What can hang from each mark:
venor: marad zalo
mozut: marad zalo
lelu: bapub marad
midu: lelu
zalo: lelu marad midu
bapub: venor
duti: marad
marad: duti lelu

Known rows, with every way that one mark hangs from another:
{zalo {midu {lelu bapub {marad duti}}}}: -0.30,2.43,1.21,-2.72,-0.23,-2.09,-1.15,-0.62,-0.21,-2.24,-2.74,-0.67,2.80,-0.30,-0.10,1.61,1.10,3.03,-3.21,-3.03,-2.60
{bapub {venor {zalo midu}}}: -0.75,0.57,1.03,-2.88,-0.60,-4.69,3.19,-2.62,-0.21,-1.36,-0.91,-0.15,1.22,0.72,1.29,0.84,-0.16,1.73,-2.29,-2.80,-2.50
{mozut {zalo {lelu bapub} marad midu}}: -1.61,1.56,0.01,-3.08,1.47,-3.09,0.66,-0.46,0.23,0.04,-0.92,-0.26,0.82,-1.13,0.74,-1.03,-1.48,2.60,-3.07,-2.52,-2.70
{duti marad}: -0.10,0.37,0.29,-2.92,-0.65,-3.12,1.17,-2.64,-0.28,-3.05,0.34,1.89,0.31,0.77,1.38,-0.51,-3.39,1.53,-3.82,-3.20,-1.68
{bapub {venor marad {zalo midu}}}: -1.47,0.38,0.97,-3.23,-1.65,-4.59,3.59,-1.49,-0.47,-0.19,-0.97,0.17,1.52,0.86,1.75,0.82,0.16,1.77,-1.94,-3.13,-1.41
{zalo {lelu bapub} {marad duti} midu}: -1.81,2.36,0.92,-2.25,-0.45,-3.28,-0.35,-1.20,0.36,-0.96,-2.37,-0.39,2.25,-2.32,0.74,-0.91,-0.35,2.45,-3.38,-3.33,-3.00
{zalo {lelu bapub} midu}: -0.20,1.26,0.84,-2.23,-0.46,-2.05,0.25,-1.77,-0.09,-1.59,-1.57,0.15,1.10,-1.17,1.35,-1.53,-1.13,2.79,-4.17,-2.35,-2.87
{marad duti lelu}: -1.03,1.88,-0.16,-2.40,-0.11,-2.79,2.12,-2.99,-0.20,-2.89,-0.55,1.29,1.65,-0.35,-0.33,1.01,-0.05,1.59,-2.73,-1.57,-2.86
{midu {lelu marad}}: 0.09,0.62,0.25,-3.42,-0.65,-1.65,1.17,-1.63,-0.72,-1.68,-0.24,0.91,1.39,-1.04,-0.52,0.29,1.12,2.36,-4.14,-2.40,-1.91
{zalo {lelu bapub marad} midu}: 0.14,0.97,0.66,-2.16,-0.15,-2.22,-0.53,-1.55,0.25,-1.61,-1.44,-0.56,1.37,-2.85,1.12,-1.51,0.18,3.07,-3.82,-2.76,-2.26
{lelu {bapub venor} {marad duti}}: -1.64,0.67,0.70,-2.27,1.02,-2.19,-1.61,-1.99,-0.09,-2.99,-1.92,0.23,2.31,-3.33,0.91,1.82,0.51,2.09,-1.28,-4.68,-1.95
{midu {lelu bapub marad}}: -0.35,0.68,0.85,-3.31,-0.96,-1.01,-1.05,-0.77,-0.84,-1.67,-1.51,0.38,1.45,-1.88,-0.16,0.62,1.44,2.95,-3.81,-2.55,-1.82
{marad duti {lelu {bapub {venor zalo}}}}: -3.53,1.01,0.64,-2.59,-1.20,-3.16,1.01,-2.05,-0.19,-2.55,-2.13,-0.49,2.40,-1.63,0.11,2.72,1.68,1.83,-0.33,-2.45,-2.34
{bapub venor}: -0.81,-0.16,0.13,-2.68,0.96,-2.69,1.73,-3.17,-0.56,-1.94,-0.19,1.78,0.59,-0.82,0.99,0.39,-1.25,1.34,-2.67,-3.32,-2.17
{duti {marad lelu}}: -0.89,0.42,-0.21,-2.43,-0.40,-3.32,1.88,-3.25,-0.01,-2.94,0.52,1.43,-0.14,0.66,0.03,0.22,-2.64,1.54,-3.35,-1.55,-1.64
{zalo {lelu bapub marad}}: -0.69,0.33,0.28,-2.70,-0.84,-0.98,-0.77,-1.53,-0.13,-2.11,-1.00,0.21,1.61,-4.41,0.81,-1.50,0.76,2.87,-3.74,-2.94,-1.98
{mozut zalo}: -0.01,0.90,-0.62,-3.76,1.74,-2.49,2.37,-1.84,-0.52,-1.84,0.63,1.85,0.60,0.82,1.03,-0.06,-1.66,1.90,-2.99,-2.36,-2.47
{zalo lelu}: -0.51,0.60,-0.26,-2.93,-0.89,-1.54,1.81,-2.56,-0.37,-1.87,0.09,1.42,1.03,-1.85,0.77,-2.04,-1.03,1.88,-4.23,-2.34,-2.67
{marad duti {lelu bapub}}: -1.51,1.97,0.41,-2.18,-0.45,-2.40,0.04,-2.10,-0.23,-2.99,-1.74,0.86,1.86,-1.25,0.03,1.20,0.45,2.23,-2.41,-1.67,-2.70
{lelu {bapub {venor zalo}} {marad duti}}: -2.44,0.68,1.15,-2.97,-0.99,-3.04,-0.46,-1.36,-0.19,-2.66,-2.08,-0.82,3.16,-3.26,1.16,2.03,2.23,2.17,-0.63,-4.43,-1.77
{venor marad}: -0.34,0.50,0.23,-3.44,-1.37,-2.73,2.21,-1.46,-0.88,-1.12,-0.14,2.26,1.00,-0.26,1.70,-0.61,-0.39,1.76,-3.62,-2.58,-1.56
{lelu bapub}: -0.03,0.80,0.76,-2.93,-0.42,-2.28,-0.23,-1.61,-0.75,-2.43,-1.13,1.31,0.81,-1.01,1.55,-0.45,-0.31,2.40,-3.61,-2.49,-2.54
{bapub {venor {marad duti} zalo}}: -2.90,0.66,0.52,-3.63,-2.07,-3.32,2.57,-1.32,-0.68,-1.35,-1.29,0.77,2.90,-0.62,1.50,1.63,0.93,1.27,-0.86,-3.94,-1.48
{mozut {marad duti} zalo}: -1.35,1.75,-0.47,-4.00,2.19,-2.68,1.94,-0.05,0.40,-1.34,0.14,1.25,1.33,1.65,0.55,0.89,-2.90,2.28,-1.96,-3.37,-3.08
{venor {marad {lelu bapub}}}: -1.51,0.65,0.24,-2.63,-1.48,-2.33,0.90,-1.06,-0.62,-1.11,-1.17,1.32,0.78,-1.21,0.75,0.48,0.82,2.41,-2.80,-1.14,-1.46
{midu lelu}: -0.23,0.88,0.40,-3.55,-1.06,-1.58,1.73,-1.77,-1.11,-1.60,-0.44,1.52,1.05,0.52,-0.12,0.20,-0.29,1.95,-4.27,-1.80,-2.55

Rows:
-2.11,0.04,0.26,-2.03,0.70,-2.52,0.37,-2.77,-0.33,-1.95,-1.21,0.76,0.33,-1.80,0.05,1.54,-0.11,1.91,-1.61,-1.83,-2.16	{marad {lelu {bapub venor}}}
-1.30,0.18,0.37,-2.73,-0.75,-3.46,2.53,-2.38,0.29,-1.05,-0.65,-1.21,1.79,-2.37,0.74,-0.21,0.84,2.24,-2.34,-3.33,-2.00	{bapub {venor {zalo {lelu marad} midu}}}
-2.52,-0.44,0.22,-1.96,0.34,-2.84,-0.19,-2.92,-0.01,-2.83,-0.94,0.68,-0.23,-0.69,0.30,1.68,-2.79,1.53,-1.62,-2.54,-1.20	{duti {marad {lelu {bapub venor}}}}
-3.18,-0.24,0.37,-2.59,0.30,-2.25,-0.41,-1.75,-0.07,-0.37,-1.35,0.36,0.69,-4.40,0.63,-0.65,-0.49,1.82,-2.48,-3.76,-1.97	{zalo {lelu {bapub venor}} marad}
-2.28,0.79,0.83,-2.83,0.34,-0.94,-1.84,-1.11,-0.57,-2.46,-2.38,-0.03,2.63,-2.43,-0.49,2.68,1.18,2.30,-1.66,-3.94,-1.88	{midu {lelu {bapub venor} {marad duti}}}
-1.43,0.52,0.33,-2.26,-0.67,-2.85,-0.14,-2.28,-0.02,-3.06,-0.67,1.03,-0.04,-0.27,0.39,0.54,-2.11,2.11,-3.12,-1.78,-1.48	{duti {marad {lelu bapub}}}
-2.99,-0.35,-0.08,-3.13,-1.99,-3.67,3.95,-1.94,-0.56,-0.52,-0.42,0.63,1.21,-0.88,0.47,1.61,1.54,1.44,-1.21,-1.71,-1.01	{bapub {venor {marad lelu} zalo}}
-3.73,0.80,0.07,-3.18,-2.02,-3.52,3.36,-1.82,-0.39,-1.38,-1.09,0.35,2.49,-0.77,0.28,2.40,1.49,1.26,-0.42,-2.47,-1.49	{bapub {venor {marad duti lelu} zalo}}
-1.51,0.76,0.27,-2.63,-0.02,-2.81,0.81,-0.72,0.23,-0.67,-0.82,0.60,-0.08,-0.28,0.06,0.62,-0.89,2.95,-2.92,-1.32,-2.68	{mozut {marad {lelu bapub}}}
-0.49,1.58,0.83,-2.66,-0.22,-2.22,-1.37,-1.35,-0.21,-3.21,-1.80,0.52,2.65,-2.81,1.25,0.54,1.00,2.52,-2.66,-3.75,-2.20	{lelu bapub {marad duti}}
-2.80,1.02,0.21,-1.92,0.74,-2.37,-0.12,-2.64,-0.20,-2.72,-1.95,0.61,1.60,-1.77,-0.03,2.36,0.18,1.72,-1.00,-2.52,-2.41	{marad duti {lelu {bapub venor}}}
-3.75,1.17,0.46,-2.07,0.87,-3.67,-0.05,-2.28,0.16,-1.34,-1.96,0.30,1.44,-2.80,-0.52,2.16,0.70,1.56,-0.87,-3.01,-2.22	{zalo {marad duti {lelu {bapub venor}}}}
0.55,1.03,0.09,-2.35,0.10,-2.66,1.53,-2.37,0.32,-1.54,-0.30,-0.05,1.36,-2.04,0.69,-1.72,-0.46,2.65,-4.30,-2.61,-2.56	{zalo {lelu marad} midu}
-0.58,1.53,1.07,-3.22,-1.76,-5.87,3.50,-1.75,-0.06,-0.11,-0.62,-0.25,1.27,0.24,1.10,-0.33,0.95,1.99,-3.53,-2.38,-2.46	{venor {zalo marad midu}}
-1.13,1.40,0.84,-2.39,-0.51,-3.35,0.15,-1.34,0.17,-0.27,-1.65,-0.24,0.90,-2.23,0.95,-1.80,-0.56,2.57,-4.04,-2.64,-2.65	{zalo {lelu bapub} marad midu}
-1.54,0.90,-1.08,-3.48,2.20,-3.11,3.26,-0.82,0.41,-0.42,0.96,1.07,-0.42,1.73,-0.58,0.88,-2.24,2.43,-2.25,-1.13,-2.80	{mozut {marad lelu} zalo}
-1.95,0.06,0.77,-3.09,0.10,-1.08,-0.66,-1.47,-1.01,-1.50,-1.82,0.94,0.86,-0.76,-0.04,1.65,-0.22,2.05,-2.47,-2.73,-2.00	{midu {lelu {bapub venor}}}
-1.01,1.37,0.43,-3.01,-2.77,-4.83,4.59,-1.39,-0.30,-0.29,-0.60,0.07,1.37,1.18,0.73,0.60,1.43,2.13,-2.87,-0.70,-1.91	{venor {marad lelu} {zalo midu}}
-1.79,2.04,0.65,-3.23,-3.35,-3.03,3.21,-0.65,-0.18,-0.93,-1.44,-0.20,3.24,-0.18,1.52,-0.83,0.55,2.08,-2.94,-2.80,-2.33	{venor {marad duti} {zalo lelu midu}}
-1.73,0.67,0.99,-2.96,-0.66,-5.95,3.27,-2.28,0.08,0.10,-0.83,-0.42,1.11,-0.51,0.99,0.79,0.36,1.52,-2.13,-3.15,-2.12	{bapub {venor {zalo marad midu}}}
-2.69,0.64,0.73,-2.80,-0.37,-2.08,-0.67,-0.82,-0.53,-1.82,-2.34,1.37,2.31,-1.57,1.69,1.57,-0.23,1.68,-1.21,-4.33,-1.60	{lelu {bapub {venor {marad duti}}}}
-3.23,0.98,0.74,-3.39,-1.28,-4.76,2.31,-2.11,-0.12,-1.02,-1.06,0.13,2.48,-1.88,0.63,1.43,0.99,1.04,-1.10,-4.21,-2.17	{bapub {venor {zalo {marad duti}}}}
-1.92,-0.36,0.64,-2.95,-0.31,-2.04,-0.14,-1.18,-0.76,-0.93,-1.58,1.46,1.01,-1.54,1.79,0.82,-0.35,1.97,-1.88,-3.68,-1.17	{lelu {bapub {venor marad}}}
-2.95,0.91,-0.31,-2.57,-0.07,-2.83,2.23,-2.35,-0.31,-1.57,-0.99,1.46,1.83,-0.82,-0.01,2.12,-0.10,1.15,-0.98,-2.73,-1.68	{bapub {venor {marad duti lelu}}}
-1.43,1.70,0.58,-2.68,-1.76,-6.21,4.32,-2.19,0.22,-0.02,-0.36,-0.63,0.86,0.05,-0.15,0.36,1.65,1.95,-3.10,-0.88,-2.51	{venor {zalo {marad lelu} midu}}
-2.02,1.89,-0.06,-2.53,-0.26,-4.22,2.26,-2.52,0.15,-1.57,-0.48,0.96,1.56,-1.49,-0.68,0.75,0.55,1.32,-2.60,-2.07,-2.61	{zalo {marad duti lelu}}
-3.83,0.87,0.45,-2.52,0.19,-2.18,-0.99,-1.62,0.02,-1.19,-2.16,0.22,2.09,-4.23,0.43,0.17,-0.14,1.72,-1.65,-4.39,-2.28	{zalo {lelu {bapub venor}} {marad duti}}
-2.60,0.52,0.30,-2.34,0.55,-0.94,-1.52,-1.84,0.16,-2.68,-1.85,-0.23,2.63,-4.83,0.54,0.48,0.34,2.21,-1.56,-4.57,-2.03	{zalo {lelu {bapub venor} {marad duti}}}
-2.08,1.68,0.30,-2.48,-1.50,-2.23,0.53,-0.85,-0.46,-1.91,-1.94,1.05,2.01,-1.10,0.62,1.31,0.84,2.25,-2.08,-1.97,-1.94	{venor {marad duti {lelu bapub}}}
-1.06,-0.45,0.61,-2.55,0.99,-2.35,-1.12,-2.19,-0.26,-2.14,-1.17,0.54,1.03,-3.33,1.11,0.99,0.42,2.31,-2.02,-3.87,-1.48	{lelu {bapub venor} marad}
